In the rows, zero is written as 128.
Known rows, with every step that occurs
U, C, Z: [125 128 105 131 135 118  74 109 124 162 110 133 162 131  81 154 107 143
 101  88 168 138 128 171  87 148 115 116 101 146 143 148 152 150 118 172
 123 108 169 125  36 128 102 149  81 190 115 101 111 117 121 147]
L, X, P: [148 118 141  88 190 128  86  99 136 110 150 154 156 123 110 118 101 124
 139 128 117 109  79 139 136 134 136 105 139 145 153 156 144 119 174 154
 170 133 186 203  36 141 106 161 105 224 118 124 143  91  95 163]
U, C: [120 147 115 117 149 116  67 112 126 142 129 119 155 135  88 142 102 129
 110  95 141 132 105 169  99 111 126 117  91 150 143 153 146 145 124 158
 125 111 156 139  32 135 119 136  83 194 100 102 117  98 122 166]
L, X, P, C, Z: [151 113 127 109 167 115  80 101 130 138 146 166 180 118  96 133 112 120
 123 114 141 128  99 143 117 140 134 110 144 132 139 148 168 121 145 166
 157 127 198 196  42 137 109 157  93 214 145 109 151 102 101 139]
U, V, F: [126  98 126 114 124 107  89  87 148 137 123 137 134 177 113 134 110  95
 110 113 136 122 113 150 137 122 126 110  76 140 132 146 126 160 128 126
 157 121 173 162  72 134 121 158 108 230 108  76 118 128 129 176]
M, X, Y: [149 109 139  72 125 186  99  74 137 150 156 129 132 173 115 112  83 124
 137 111 127  99 101 188 109 143 147 115 108 162 159 116 107 146 139 138
 164 169 189 167  54 165 137 135 126 214 120 125 124  99 133 195]
P, C, U, V: [135 121 132 130 133  99  89 130 117 153 172 142 175 152  98 120 102  98
 116 133 184 136 125 151  92  87 129 107 100 115 143 150 172 131 104 157
 130 117 172 146  66 124 119 119 105 209 150  54 133 114 132 148]
V, U, C: [110 145 137 104 134 100  81 109 132 114 143 112 174 128  98 115 106 136
 146  96 121 111 114 175 107 122 127 134  72 144 116 119 119 165 133 143
 119 101 165 146  61 128 128 139  87 218 117  65 119 118 123 162]
X, Q: [118 108 136 104 151 135 102 102 148 121 159 123 179 128 120 126  87 109
 116 102 161 151  92 140  97 150 148 117  98 179 129 136 127 129 131 156
 123 136 156 179  66 121  92 145 106 205 110 116 138  79 127 199]
Y, C, U, V, F: [124  85 141 106 146 123  95 135 134 139 185  97 139 149  84 104 127 149
 122 133 155 142 163 153 130 113 108 114  78 136 164 135 125 154 114 146
 141  95 165 133  76  95 129 156 121 239 127  71 106 139 120 147]
P, C, Q, X: [122 126 108 140 117 110  80 118 147 109 145 158 199 145  95 132 100  80
 107  86 183 154 113 167 101  99 139 108  83 124 132 137 179 123 121 165
 141 104 151 159  69 102 129 114  96 195 141  96 135 102 116 136]
M, X, P: [156  87 128  87 140 141  85  86 139 114 157 132 118 137 104 119  79 120
 140 115 108  94 102 162 111 128 135 112 108 137 125 126 135 140 143 132
 164 157 181 177  53 143 121 146 120 214 123 141 129  90 112 178]
K, C: [117 130 112 135 152  91  76 123 128 137 142 139 130 145 109 136  92 114
  79 112 159 134  83 158  94 104 116 135 125 159 126 114 132 125 106 167
 134 108 148 163  56 144 104 154  84 230 118 106 135 118 117 149]
Q, X, Y, C, K: [152 104 130  87 153 185  85  65 161 135 174 123 164 158 107 106 128 156
 140 103 128 144 139 211 110 164 144 104  75 149 155 178  92 155 137 144
 184 150 163 141  66 113 134 130 103 221  99  71 113 130 123 159]
L, X: [140 132 131  79 173 130  98 110 136 130 144 137 159 142 113 119 101  95
 141 126 145 123  85 148 141 130 144 115 133 135 181 133 149 118 169 166
 158 114 173 193  51 159 122 149 106 229 111 123 137  93  96 169]
F, V: [152 128 129 111 129  92 101  87 140 160 133 143 147 141 122 129  79 118
 115 125 157 140  87 198 118 141 121 100 125 175 144 171 138 125 103 166
 160 158 145 154  66 130 104 152 109 217 113 113 134  96 135 182]
F, V, U, C, Z: [136 134 130 113 113  81 103  84 135 151 122 144 161 133 105 121  98 147
 138 104 139 130 121 218 109 163 108 115 103 158 124 149 132 157 104 157
 125 129 154 129  84 132 123 155  87 204 134  71 128 116 143 157]
Z, C, U: [130 133 168 105 158  84 102 136 129 156 147 113 160 131  89 106  96 155
 128 154 160 112 120 158 124 122 104  90 132 156 156 151 139 115 119 190
 137 117 131 124  58 121  81 154 139 232 111 118 128 105 113 142]
P, X: [134 115 120 100 133 104  70 136 144 154 129 122 158 123 100 102  73  79
  88 101 149 151 101 158 105 125 133 104 113 166 130 126 156 156 113 147
 134 136 145 185  71 129  92 165  91 209 118 100 119 118 128 193]
Y, C, Q: [126 102 131 123 136 125  80 138 136 119 166 102 179 130  77 121 107 153
 102 101 180 167 128 144 116 123 104 116  72 163 160 127 140 126 122 166
 142  92 144 143  53  66 124 166 123 223 129 127 120 116 101 152]
Q, X: [136 111 112 100 149 139  88  86 166 114 137 134 153 144 121 115  96  99
 133  99 142 134 112 196 117 135 150 110  90 130 144 167 136 136 145 157
 172 134 153 148  66 127 114 122 101 217  93 102 113  97 110 168]
P, C: [136 132 114 127 127  93  68 116 126 158 157 133 186 134  97 143  97  96
 100 101 173 148  98 156  87  96 140 120 112 143 127 135 163 128 100 165
 141 130 166 180  52 123 112 130  95 217 127  95 139 103 124 158]
Q, X, M, V: [ 95  92 144 109 133 155  92  74 168  97 142 122 142 154 124 109 108  67
 151  95 109 136 129 221 126 148 172 114 101 129 146 179 138 116 158 130
 149 130 139 119  91 128 130 151 118 219  86 110 110  86 125 173]
Y, C, Q, X: [124  94 124 118 136 140  85 124 156 103 163 113 173 135  85 107 114 140
 115  93 168 168 142 168 123 127 117 110  59 145 162 142 144 132 130 165
 152  86 138 134  69  68 139 150 116 216 125 117 114 112 102 144]
Q, X, Y: [135 124 133  95 148 177  89  61 167 130 145 145 167 163 127 108 100 130
 131  96 133 125 103 216 110 156 155 104  93 163 150 177 101 143 146 149
 184 165 173 148  52 134 116 126 102 210  99  87 114 105 127 176]
P, X, M: [118  98 143 121 131 106  75 137 154 136 133 111 154 116 104 114  83  50
  87 106 127 145 109 183 106 140 146 106 128 178 124 131 157 150 125 146
 120 129 134 176  86 112  84 179 102 211 112 105 115  95 141 198]
U, C, Q, X, M: [ 94 128 125 147 138 130  80 116 151  84 122 138 167 140  89 142 111  99
 118  83 138 128 123 192 115 122 133 108  69 139 148 158 158 134 153 157
 118  82 133 117  61 103 133 134  96 173 112 106 108  81 126 151]
Y, C, U: [133 101 142 101 164 129  88 148 126 142 196  90 154 120  82 101 110 160
 124 133 172 147 150 158 111 114 114 117 100 147 167 132 129 135 118 169
 141 106 156 134  59  82 113 152 120 238 128 101 109 120 108 151]
X, P, C: [147 113 129 138 151  93  53 100 131 130 162 148 180 108  94 139  99 134
  99 105 134 131  88 143  87 110 130 109 117 156  94 166 151 128 112 146
 159 157 181 186  34  99  87 153  94 215 131  97 143  98 116 155]
Y, C: [139 102 127 102 146 122  72 124 136 151 176  83 159 126  89 119 114 154
 108 105 155 163 127 158 109 126 120 123  92 163 156 140 129 135 107 160
 154 113 153 153  51  91 116 162 116 236 109 111 117 113 111 165]
X, M, V, U: [ 75 104 176 106 120 124  93  92 140  99 148 104 158 142 118 109 105  82
 154 107 105 123 117 197 122 151 158 133 107 151 131 142 119 120 152 117
 119 124 146 134  98 122 119 186 129 243 105 104 119  98 132 184]
C, K: [157 118 121  90 148 116  82  96 135 133 147 128 164 142  98 138 107 107
 130 135 155 129 114 150  99 141 129 111 100 126 134 148 113 140 144 149
 156 137 149 175  67 125  95 149 104 237  97  93 127 142 102 159]
M, X, Y, C: [153  94 139  68 124 193  95  84 136 159 180 104 132 169 100 105  99 148
 131 110 124 119 123 191 111 142 138 119  97 163 167 114 106 152 123 137
 164 153 185 159  56 144 152 144 128 219 124 124 121 103 130 185]

Rows
[133 126 172 112 153  83 108 126 127 160 141 116 156 154  96 102 101 148
 127 159 157 114 130 154 127 119 100  82 116 141 159 172 144 121 113 174
 137 113 132 105  65 128  99 154 145 224 119  90 129 105 123 149]	Z, C, U, V
[120 110 101 146 142  94  82 119 129 158 117 154 140 141 100 143  91 126
  67 103 186 146 106 159  82 142 102 137 135 156 125 106 137 129 103 182
 128 109 162 146  59 136  89 166  79 226 131 107 131 136 118 130]	K, C, Z
[143  97 128 102 140 187  87  70 163 152 154 130 171 152 106 109 120 169
 121  87 148 151 143 218 104 180 138 108  87 163 157 173 102 151 128 159
 179 146 179 129  58 108 123 141 103 214 113  83 106 120 125 158]	Q, X, Y, C, Z
[155 130 147  92 148  79  88 102 134 162 134 109 166 140  85 131 114 142
 127 145 139 127 117 151 119 145 110  96 118 144 137 163 122 128 115 169
 154 125 121 147  66 129  90 164 131 237  89 108 138 124 105 142]	Z, C, K
[ 73 138 149  83 118 125  86  93 121 118 145 109 153 154  98  93 103 126
 166  88 111 126 124 179 117 124 143 135  69 130 129 141 125 139 136 103
 111 116 162 114  77 154 155 159 100 220 112  81 121 126 125 164]	M, V, U, C
[134 108 141  94 135 152  66 122 144 178 159 108 169 133  92  90  94 138
  85  95 139 163 113 182 101 147 130 102 105 204 143 138 121 168  97 138
 144 151 165 171  59 114 111 174  96 210 128  82 117 124 144 194]	P, X, Y, C
[148  95 124 111 121 131  83 105 131 105 163 150 147 136  88 127  82 107
 125 103 127 109 107 148 104 102 133 110  99 127 118 112 162 131 134 137
 144 139 176 179  60 124 138 136 115 197 152 134 142  89 116 156]	M, X, P, C, Q
[ 96 146 140 119 127 101  86 126 134  90 133 131 187 133  88 117 103 136
 143  93 139 114 117 163 112 120 115 128  59 142 125 108 127 159 146 147
 112  86 154 141  63 110 131 143  94 204 133  78 120 117 118 151]	V, U, C, Q
[117 104 143 114 149 113 106 123 136 125 149 139 135 165 105 112 102 108
 132 147 160 106 137 152 133 109 119 105  89 126 150 136 128 150 144 144
 142 118 172 140  78 124 106 140 115 232 127  68 110 132 127 155]	C, U, V, F
[ 84 135 145  74 119 128  87  88 121 116 146 113 153 159  91  97 115 121
 178 100 109 126 136 175 114 134 144 132  66 115 129 141 119 146 144  99
 113 115 153 116  86 155 157 162  99 222 109  70 123 145 122 152]	M, V, U, C, K
[100 109 127 138 155  90  95 137 126 125 149 150 105 168 106 119 104 114
  95 138 159 113 117 150 116  94 107 129 112 134 131 109 129 140 118 152
 123  91 161 138  83 146 115 148  88 235 136  66 124 143 130 132]	K, C, U, V, F
[112 117 132 142 163  92  95 138 119 131 153 145 118 164 110 114  93 114
  95 143 169 119 113 152 100  92 103 126 115 134 141 127 138 127 113 162
 121  96 153 132  69 146 115 143  93 222 141  68 129 127 129 140]	K, C, U, V
[101 128 117 153 142  93  81 141 131 103 127 160 150 151  99 138  85 113
  73 104 183 139  83 139 102 103 102 130 107 163 133  99 143 116 124 172
 120  87 139 151  59 117 110 155  90 214 140 120 137 120 111 137]	K, C, Q
[108 126 128 133 171  94  90 151 120 125 160 143 126 141 103 117  90 124
  94 135 173 120 104 157  93  98 109 133 134 148 138 106 131 122 122 176
 122 101 151 144  62 140 100 140  90 231 133  94 129 127 119 132]	K, C, U
[ 72  94 160 114 118 129  86  90 150 108 136 116 135 154 109 132 112  68
 131 101 106 131 115 190 138 141 161 125 115 158 132 137 124 120 148 118
 128 130 148 148  98 126 113 189 123 245  90 122 114 105 129 176]	X, M, V, F
[155 112 152  89 150 171  75  84 133 164 181 108 179 158  90 121 128 187
 118 119 145 145 120 179 100 162 125 109  92 182 157 161  75 153 122 144
 171 157 174 157  45 105 112 164 113 234 111  79 122 141 125 169]	X, Y, C, K
[127 121 157 117 139 175  79 103 137 143 166 126 192 156  90 116 109 186
 104 101 168 150 107 170 109 147 117 108  82 201 167 144  96 136 123 156
 162 141 171 147  37  84 115 163 121 216 132 108 123 119 128 172]	X, Y, C, Q
[ 75 103 156 125 114 141 105 103 166  51 133 141 175 153 111 101  99  75
 153  90 136 131 129 195 133 145 146 115  66 129 141 140 137 118 175 134
 126  95 132 120 101  94 135 153 124 212 123 110 116  99 118 153]	C, Q, X, M, V, U
[ 77 111 136  83 116 129  82  87 138 126 131 129 127 168 102 116 103 101
 138  93 127 141 113 161 144 129 151 127  91 144 135 128 121 133 139 108
 143 138 166 148  81 150 132 172 109 247  95 122 118 138 112 162]	M, V, F
[121 129 149 120 135  94  99 118 155 121 116 133 178 142  94 115  98 134
 121 115 158 134 115 165 136 132 112  88  94 150 149 162 150 112 128 181
 147 100 110 120  68 103 107 151 136 209 112 131 130  92 106 138]	Z, C, Q, X
[144 105 113 122 151 119  67  78 159 106 158 153 167 122 109 121 105 118
 125  93 121 131 112 187 102 124 147 102  99 131 105 184 150 135 131 144
 173 149 166 164  57 111 112 120  90 205 118  85 128  95 116 149]	Q, X, P, C
[102 146 120 137 136 114  75 132 127 110 119 141 174 141  79 146  96 128
 104  90 163 133 104 152 107 106 115 110  70 149 153 140 158 135 136 161
 114  89 147 131  36 111 125 138  94 178 122 115 118 101 114 153]	U, C, Q
[108 132 120 139 148 129  71 109 146  82 123 157 166 132  82 135 105 138
 120  83 136 126 114 171 110 115 121 101  60 138 135 168 157 138 148 149
 133  98 149 123  41 100 128 129  85 168 122 105 114  93 116 142]	U, C, Q, X, P
[ 88 108 159  83 150 142 103  97 145 106 140 127 134 158 112 123 121  59
 155 116 102 119 105 174 166 144 166 124 140 135 172 125 144 113 179 133
 136 106 164 175  89 162 141 180 120 242  99 128 129  96 109 166]	L, X, M, V, F
[139 107 134  95 148 185  83  73 166 137 170 120 163 155 113 101 117 157
 129  93 132 145 128 217 112 156 145 105  84 166 156 176 100 149 129 149
 183 147 171 137  54 112 132 133 106 217 103  85 109 111 127 171]	Q, X, Y, C
[125 140 131  92 135  99  84  99 130 111 148 115 174 131  89 118 121 135
 157 109 115 111 130 170 102 134 126 132  69 125 114 124 107 173 142 133
 115 102 156 153  73 132 129 140  85 225 112  48 122 141 118 149]	V, U, C, K
[123 131 121 136 116 136  78 102 147 121 150 164 207 155  99 129 102 103
 109  87 178 148 105 180  98 114 144 105  82 145 137 144 155 126 122 161
 149 126 164 154  62 106 130 119  97 192 147  90 136 104 127 143]	P, C, Q, X, Y
